Every row comes from one small tree of marks. The marks that hang from a mark follow it in brackets, in the order of their numbers. Every link used is in the known rows. Which tree was each row made from?
Known rows
z466[z248 z475 z762[z90[z200 z322]]]: [ -6.1  10.9  22.2 -17.6   6.9  24.5   1.4   2.6   0.4  42.6  12.2   1.4
   3.6   2.4 -40.7   5.6   2.9 -29.4  -7.2 -22.5  20.3  11.9  -1.0   5.9
   4.0]
z248[z466[z762[z90[z200 z322]]] z475]: [ -5.3  -4.4   7.8   5.1   5.2   1.8  -9.9  14.3   3.1  34.7   4.5   5.5
 -13.0  -2.3 -44.9  19.4   7.5  -4.9   0.3 -23.4   2.8   5.5   7.2  -9.6
  -3.5]
z200[z90 z734]: [ -2.5  -7.0   8.4   3.6   1.2  15.5  -2.7  10.8  -7.4  27.7  -5.3  -2.7
 -12.5  -2.0   6.7   2.5   7.9 -20.8   5.8  -4.6   1.0   2.8 -10.3  -0.2
  -6.5]
z762[z90[z322] z466[z475]]: [ -7.1   2.6  20.3 -12.4  -4.6  -1.9   2.3  -4.5   0.8  22.6   1.9  -0.8
   3.2   0.9  -6.9  16.1   2.0 -19.6   0.6 -12.3   6.1   4.6   1.1   8.7
  -4.6]
z466[z248 z475 z762]: [ -2.8  16.1  11.3 -17.7   5.1  30.9   2.0  -6.1   2.2  25.4   1.9   1.4
   8.8   2.3 -23.8  -8.7   1.6 -15.1 -11.3 -19.7  20.1   5.3  -6.4  11.2
   4.8]
z762[z90[z200] z466[z248]]: [ -4.6   1.2  23.9  -3.7   3.0  -6.5   2.3   0.9  -6.2  27.9  11.9   3.0
  -8.1   0.8  -4.2  12.4   5.2 -35.1  -1.6  -7.9   9.6  15.7   0.5   9.5
 -19.9]
z90[z200 z322]: [ -1.3   2.8   2.2   1.1  -0.8 -10.6  -0.9   5.0  -4.2  11.4  13.4  -1.2
  -9.4  -1.6 -17.6   9.1  -1.5  -5.6   4.9  -1.1  -5.6   7.5   9.9  -8.5
  -1.1]
z324[z762[z90]]: [ -2.1  -4.0  16.5  -2.7   3.0   8.3  -3.5  -5.1   3.3  23.0   0.6   8.2
   6.7  -0.4  11.2   6.3   4.7 -13.0   1.6  -3.1   9.7   4.2   0.3  -3.3
   5.5]
z734[z200]: [ -0.4   0.7   2.4  -4.1  -2.0  -2.1   0.6   8.3 -10.1 -13.8   4.5   2.8
  -1.7   0.8  16.2  -4.8  -1.3  15.6   4.6   6.2   3.0   5.3  -3.0  -0.4
 -14.0]
z90[z200]: [  0.2  -0.9   0.9   7.0   1.2  -3.6  -2.8  -0.2  -5.0  13.5   9.0   1.5
  -7.3  -0.3 -14.6   2.9  -0.1 -14.0   1.9   0.1  -2.9   8.1   3.4  -4.2
  -5.9]
z466[z248[z475] z762[z90[z200 z322]]]: [ -5.3   1.3  19.6 -11.1  10.9   7.5  -1.9  11.6   0.9  35.4  11.7   5.3
  -8.3  -0.3 -26.2  11.5   6.8 -15.2   1.5 -19.9  13.8  13.1   3.1   2.3
  -5.8]
z324[z762[z90[z200]]]: [ -1.9  -4.5  17.5   2.8   4.4   4.5  -5.4  -5.3  -1.1  33.7   7.6   9.3
   0.3  -0.6  -0.7   8.8   4.5 -24.8   2.8  -2.9   7.6  12.0   2.9  -7.7
   0.5]
z396[z90[z200]]: [ -0.5  -3.1  -1.2   8.7  -3.6  -0.4  -2.8   3.3  -2.5   4.6  12.3   1.0
  -8.7   0.2 -13.0  -4.6   5.1 -14.0   7.5  -1.5   9.8   7.2  -5.2   0.2
  -2.9]
z959[z734 z852]: [  3.8   1.2  -1.8  -3.0  -7.9   7.6   6.5   2.3   5.4   8.3  -3.6   7.4
  -7.1   1.2 -44.1   0.1   2.5 -27.2   7.2   5.4  -0.3   0.8   1.5  13.7
 -26.8]
z762[z90[z200 z322] z466]: [ -6.0  -2.2  18.4  -3.0  -1.9 -16.4  -0.2   0.6  -4.3  23.0  10.5  -0.3
  -9.4  -1.0  -5.4  21.3   2.9 -23.7   5.4  -3.9  -1.2  11.8   6.7  -0.1
 -15.3]
z396[z90[z200 z322]]: [ -2.2   0.0  -0.8   3.9  -5.3  -6.7  -1.2   7.0  -1.3   2.9  16.1  -1.4
 -10.7  -0.9 -16.8   0.9   4.2  -7.0  10.4  -2.1   7.2   6.1   1.0  -3.3
   2.1]
z90[z322]: [-1.6  3.5  1.0 -5.8 -2.2 -6.4  2.0  4.4  1.6 -1.9  4.2 -2.7 -1.5 -1.2
 -2.8  6.0 -1.3  6.5  2.9 -0.5 -2.6 -1.3  6.4 -4.2  5.1]
z90[z200[z734] z322]: [ -1.4  -0.9   0.4   7.8  -3.5  -2.5  -3.1  15.0  -9.2  23.8  10.8  -4.1
 -12.8  -3.6 -11.5   9.7   2.7 -19.7   4.3   0.1  -9.6  11.3   4.2  -5.3
  -9.0]
z324[z762[z90[z200] z466[z248[z475]]]]: [ -4.0   0.3  29.1  -2.9   4.4  -3.3  -3.9  -8.2  -2.7  44.0  11.1  13.3
  -7.6  -1.5   7.1  13.3   9.8 -36.0   3.5 -13.5  11.3  20.3   2.9   3.9
 -15.9]
z762[z90[z200 z322] z466[z248 z475]]: [ -7.0   8.7  26.8 -11.7  -0.6  -1.7   4.2  -1.6  -4.1  37.5  15.7   0.8
  -4.1   1.4 -20.7  15.2   3.3 -36.9  -2.2 -17.0  11.3  15.2   2.5   9.3
 -12.0]
z959[z734[z200]]: [  0.7   0.6   1.4  -0.4  -5.6  -0.4   1.7   6.0  -6.8  -5.5  -0.4   3.9
  -4.6  -0.4 -18.6  -4.2  -0.3  -4.4   6.1   5.6  -0.2   4.5  -7.7   6.1
 -26.8]
z959[z734[z200[z90]] z852]: [  1.3  -0.5   7.9  -9.7  -6.3  11.5   6.9  10.3  -4.4   7.2  -2.0   9.5
 -15.5   2.2 -30.5  -2.9   4.1 -21.5  16.4   6.6   6.9   4.8  -4.4   9.7
 -36.4]
z248[z466[z762[z90[z200[z734]]]] z475]: [ -4.1  -9.7   5.4  15.0   5.1  12.6 -13.2  19.3  -2.1  46.2  -0.2   5.0
 -14.5  -3.1 -36.9  15.5  11.4 -20.2  -2.7 -22.3   1.8   8.3  -2.1  -3.7
 -14.3]
z200[z90[z322] z734]: [ -4.0  -3.9   9.5  -2.4  -0.9  10.6  -0.8  14.9  -6.4  25.9  -1.6  -5.6
 -13.8  -3.2   4.1   7.7   6.9 -15.4   8.6  -5.0  -1.8   2.3  -4.6  -4.2
  -1.4]

Which tree is each row?
[ -4.6  -3.6  23.7  -0.4   4.8 -10.8  -0.2   2.4  -4.9  32.1  11.2   6.9
 -13.3   0.0  -4.3  15.5   8.0 -33.7   2.5 -14.1   7.8  17.7   0.7   9.9
 -24.8]
z762[z90[z200] z466[z248[z475]]]
[ -5.9   0.5  14.4  -5.3   2.6  25.5  -5.1   5.8  -2.5  49.5   3.5  -1.3
   1.7  -0.2 -33.9   9.6   4.5 -32.0  -2.9 -17.7   8.3  11.7  -4.0   3.0
  -1.5]
z466[z475 z762[z90[z200[z734] z322]]]
[ -2.6   0.4  -1.9   4.9   3.4   8.4  -9.1   7.0   4.1  19.4  -4.4   5.2
  -8.9  -2.4 -29.7   6.2   6.5   7.0  -3.6 -20.9   2.4  -1.3   2.0  -4.4
  -2.2]
z248[z466[z762] z475]
[ -4.6   1.0  14.5 -11.9   5.1  28.6  -2.7  -4.9   4.5  30.6  -5.5   1.9
  11.7   2.8 -24.7   1.9   2.2 -17.0  -6.2 -17.1  16.0   3.5  -7.7   7.6
   6.7]
z466[z475 z762[z90]]
[ -4.0   0.8  12.3 -12.6  -0.7  -0.4   2.2  12.2 -10.2  -2.9   5.3   0.6
 -10.8   0.1  12.8   1.7   0.8  13.8  13.1   0.8   5.0   3.1  -2.0  -7.3
  -6.7]
z734[z200[z90[z322]]]
[ -5.3   3.4   8.1  -1.8   2.1  26.3  -5.6   3.8   5.6  31.5  -4.5   2.1
   5.0   1.3 -43.0   6.6   4.1 -12.1 -11.9 -23.7  13.5  -1.8  -4.0   0.1
   7.3]
z248[z466[z475 z762[z90]]]
[ -5.8  -3.5   7.2   0.2   3.8   5.3  -7.8  14.9   6.8  25.5  -2.1   4.4
  -8.1  -2.2 -33.9  17.2   7.6   3.1  -1.0 -23.0   4.8  -1.5   4.7  -6.4
   1.0]
z248[z466[z762[z90[z322]]] z475]
[ -5.1   8.8  30.0 -13.8   0.3  13.3   1.0 -14.3   0.8  39.9   3.9   9.0
   8.1   0.9   7.2   6.3   6.6 -34.0  -4.8 -15.5  19.7  11.9  -2.8  10.4
  -3.2]
z324[z762[z90 z466[z248 z475]]]
[ -1.1  -1.8  10.2  -3.4  -2.5   5.2   1.5   5.8  -7.8   5.4  -2.5   3.9
 -11.9  -0.2 -17.0  -3.3   2.5 -12.0  11.7   1.4   4.1   3.3 -11.1   2.3
 -24.1]
z959[z734[z200[z90]]]
[ -6.0   4.3  24.7  -9.3   0.4 -12.2   3.8   4.7  -4.9  25.7  16.1   0.5
 -10.3   0.0  -7.0  18.2   4.4 -28.0   1.4  -9.0   6.9  14.7   5.8   5.2
 -16.8]
z762[z90[z200 z322] z466[z248]]
[ -5.8   8.0  29.4 -16.3  -0.3  -1.2   2.5  -5.6   1.5  27.3   8.1   6.4
   1.8  -1.6  17.8  13.4   6.7 -19.5   1.4  -8.7  13.5  10.1   5.1   3.5
  -3.5]
z324[z762[z90[z322] z466[z248]]]
[ -6.3   5.6   9.7  -1.8   1.4  19.0  -6.4   6.4   2.2  40.5   5.3   1.2
  -1.3   0.3 -56.6  12.9   2.9 -17.9  -8.9 -24.4   9.1   3.1   3.0  -6.1
   5.6]
z248[z466[z475 z762[z90[z200 z322]]]]
[ -3.6  -4.5  18.4  -0.7  10.1  18.9  -5.3  15.3  -4.4  46.7   6.0   5.3
  -9.1  -1.0 -17.9   7.2  11.1 -32.6  -1.5 -18.5  12.8  16.3  -6.5   8.2
 -17.2]
z466[z248[z475] z762[z90[z200[z734]]]]
[ -4.8   8.3  20.9 -18.2   7.8  33.2   2.1  -1.0   3.2  33.0   1.3   2.4
  11.3   3.6 -26.1  -1.6   4.0 -22.7 -11.1 -22.3  25.0   5.3  -9.1  13.1
   4.2]
z466[z248 z475 z762[z90]]
[  3.4   2.5   0.4  -6.5  -9.6   6.2   6.7  10.9  -3.1  -4.3   0.4   9.8
  -9.2   1.9 -32.1  -4.2   1.2 -14.9  11.0  11.0   2.2   5.4  -1.0  12.9
 -39.0]
z959[z734[z200] z852]
[ -6.3  11.7  21.6 -23.1   6.0  28.2   3.7   3.0   4.9  32.9   4.8   0.4
   9.4   2.7 -28.0   3.4   2.9 -17.1  -8.3 -22.2  22.3   4.8  -3.6   9.5
   9.0]
z466[z248 z475 z762[z90[z322]]]
[ -4.4  -6.1   6.2   4.3   5.6   9.9  -9.4  11.0   5.8  27.4  -5.3   6.2
  -6.5  -1.2 -31.4  12.7   8.4  -0.5  -3.5 -22.9   6.8  -0.6  -0.3  -3.0
  -3.1]
z248[z466[z762[z90]] z475]
[ -1.9   6.2   9.4 -11.0   8.4  14.4  -1.2   2.5   2.9  18.6   1.4   5.3
  -2.8  -0.4 -10.4  -2.6   5.8  -3.1  -3.0 -17.7  13.0   6.8  -2.3   7.9
  -4.8]
z466[z248[z475] z762]
[ -5.7   3.4  15.1 -10.8   4.6  19.3  -3.3  -1.3   1.6  39.3   5.7   0.8
   4.4   1.5 -39.2   9.3   1.1 -22.0  -2.3 -17.7  11.4   8.8   0.2   0.3
   4.7]
z466[z475 z762[z90[z200 z322]]]
[ -5.5   2.2  24.9  -0.6  -0.6  10.8   0.5   3.9 -10.5  50.1   9.5   1.0
  -5.1   1.0 -11.6  10.2   8.0 -55.8  -6.4 -16.2  10.7  19.5  -7.9  16.3
 -23.0]
z762[z90[z200[z734]] z466[z248 z475]]
[ -1.9 -11.9  10.0  11.9   1.7   5.2  -4.6  13.7  -8.2  31.7   5.5   0.4
  -6.8  -0.7  -9.9  11.1   5.9 -33.1   1.4  -1.7  -0.3  11.3  -4.2   0.7
 -13.9]
z762[z90[z200[z734]]]
[ -4.0  -6.6   6.9   9.3   6.9   6.4 -11.5  10.8   2.2  35.9   1.3   7.3
 -12.0  -1.4 -42.7  14.8   8.3 -10.3  -2.3 -22.7   4.8   5.8   1.8  -6.1
  -7.7]
z248[z466[z762[z90[z200]]] z475]
[ -5.8   3.5  29.1 -13.3   1.8  -5.8  -0.2  -4.0   2.3  31.9   7.4   9.9
  -3.5  -2.2  15.6  16.2   9.0 -17.0   4.6 -13.8  12.1  12.1   5.7   3.7
  -6.9]
z324[z762[z90[z322] z466[z248[z475]]]]
[ -3.3  10.0  -0.1  -1.7  -0.3  24.4  -5.7  -1.2   3.8  25.8  -3.8   1.2
   3.6   0.3 -41.6   0.6   2.0  -4.1 -12.2 -22.1   9.1  -2.8  -2.0  -1.0
   7.4]
z248[z466[z475 z762]]
[ -5.2  -1.1  12.8 -13.9   4.3  12.1  -1.4   4.5   5.0  16.3  -1.4  -0.5
   4.0  -0.2 -10.9   9.5   2.5  -0.4   0.6  -7.9   8.6   1.5   0.6  -0.5
   4.1]
z466[z762[z90[z322]]]
[ -4.7   0.4   7.7   8.0   1.0  29.9  -9.5  10.9  -2.9  52.2   0.2   0.9
  -2.8  -0.3 -47.9   9.2   6.9 -32.3 -11.1 -23.6   8.0   6.5  -5.5  -0.1
  -4.3]
z248[z466[z475 z762[z90[z200[z734]]]]]
[ -3.4  -7.1  11.5   2.3   4.9  20.4  -7.0   8.2  -4.8  38.2   0.6   0.5
  -3.3  -1.0 -15.6   7.6   6.5 -28.5  -0.8  -7.2   5.8  12.4  -6.1   2.2
 -11.7]
z466[z762[z90[z200[z734]]]]
[ -5.1   3.0  24.5  -8.6  -1.8   9.6  -3.1 -17.6   1.8  36.3  -1.2   8.2
   8.3   0.3   8.2   8.9   5.2 -28.6  -1.1 -11.7  12.3   9.6  -1.8   5.6
  -2.8]
z324[z762[z90 z466[z475]]]
[ -5.4   7.1  30.2 -10.7   0.5  -4.3   0.0  -6.0  -2.5  38.5  15.5   7.4
  -4.7  -1.8   5.4  16.0   6.5 -30.5   2.6  -8.9  10.7  17.3   8.1  -0.3
  -8.2]
z324[z762[z90[z200 z322] z466[z248]]]
[ -3.8   3.3  19.1 -10.0  10.1  18.0  -0.5   5.1  -1.0  32.0   9.0   3.2
  -1.3   1.5 -21.4   3.7   4.9 -24.2  -5.5 -13.2  17.7  12.4  -2.6   4.9
  -6.4]
z466[z248 z762[z90[z200]]]
[ -6.5   6.2   8.9  -6.4   0.8  20.6  -4.3   7.0   6.1  31.1  -1.0   0.3
   4.4   0.5 -45.4  11.2   3.2  -6.0  -9.7 -24.3  11.7  -3.0   0.8  -2.7
  11.0]
z248[z466[z475 z762[z90[z322]]]]
[ -3.5  -4.2  12.4  -3.6   7.4  13.5  -5.2   0.7  -0.5  28.7   2.9   2.6
  -0.8   0.6 -19.8   7.1   3.4 -19.6  -0.7  -8.3   8.6   9.2  -1.7  -0.9
  -4.0]
z466[z762[z90[z200]]]
[ -2.0  -3.4  -2.0   9.6  -7.5   0.6  -3.3  16.0  -6.1  14.4  14.2  -3.7
 -13.6  -2.7 -11.3   1.1   7.6 -18.2  10.4  -1.4   3.8   9.6  -4.3   0.0
  -5.5]
z396[z90[z200[z734] z322]]
[ -2.2   8.3  19.6  -8.2   0.7  -1.5  -1.9 -12.9  -0.2  25.5   4.5  10.7
  -3.6  -2.5  20.9   4.2   7.9 -15.1   1.8 -11.6   9.0  12.9   3.3   5.3
 -10.7]
z324[z762[z466[z248[z475]]]]
[  0.1   2.2   8.9 -14.4  -8.3   6.8   8.3  13.3  -3.6   5.6   1.3   7.8
 -17.0   1.3 -33.2   1.4   3.3 -16.8  18.8   6.5   4.6   3.4   0.3   6.3
 -33.9]
z959[z734[z200[z90[z322]]] z852]
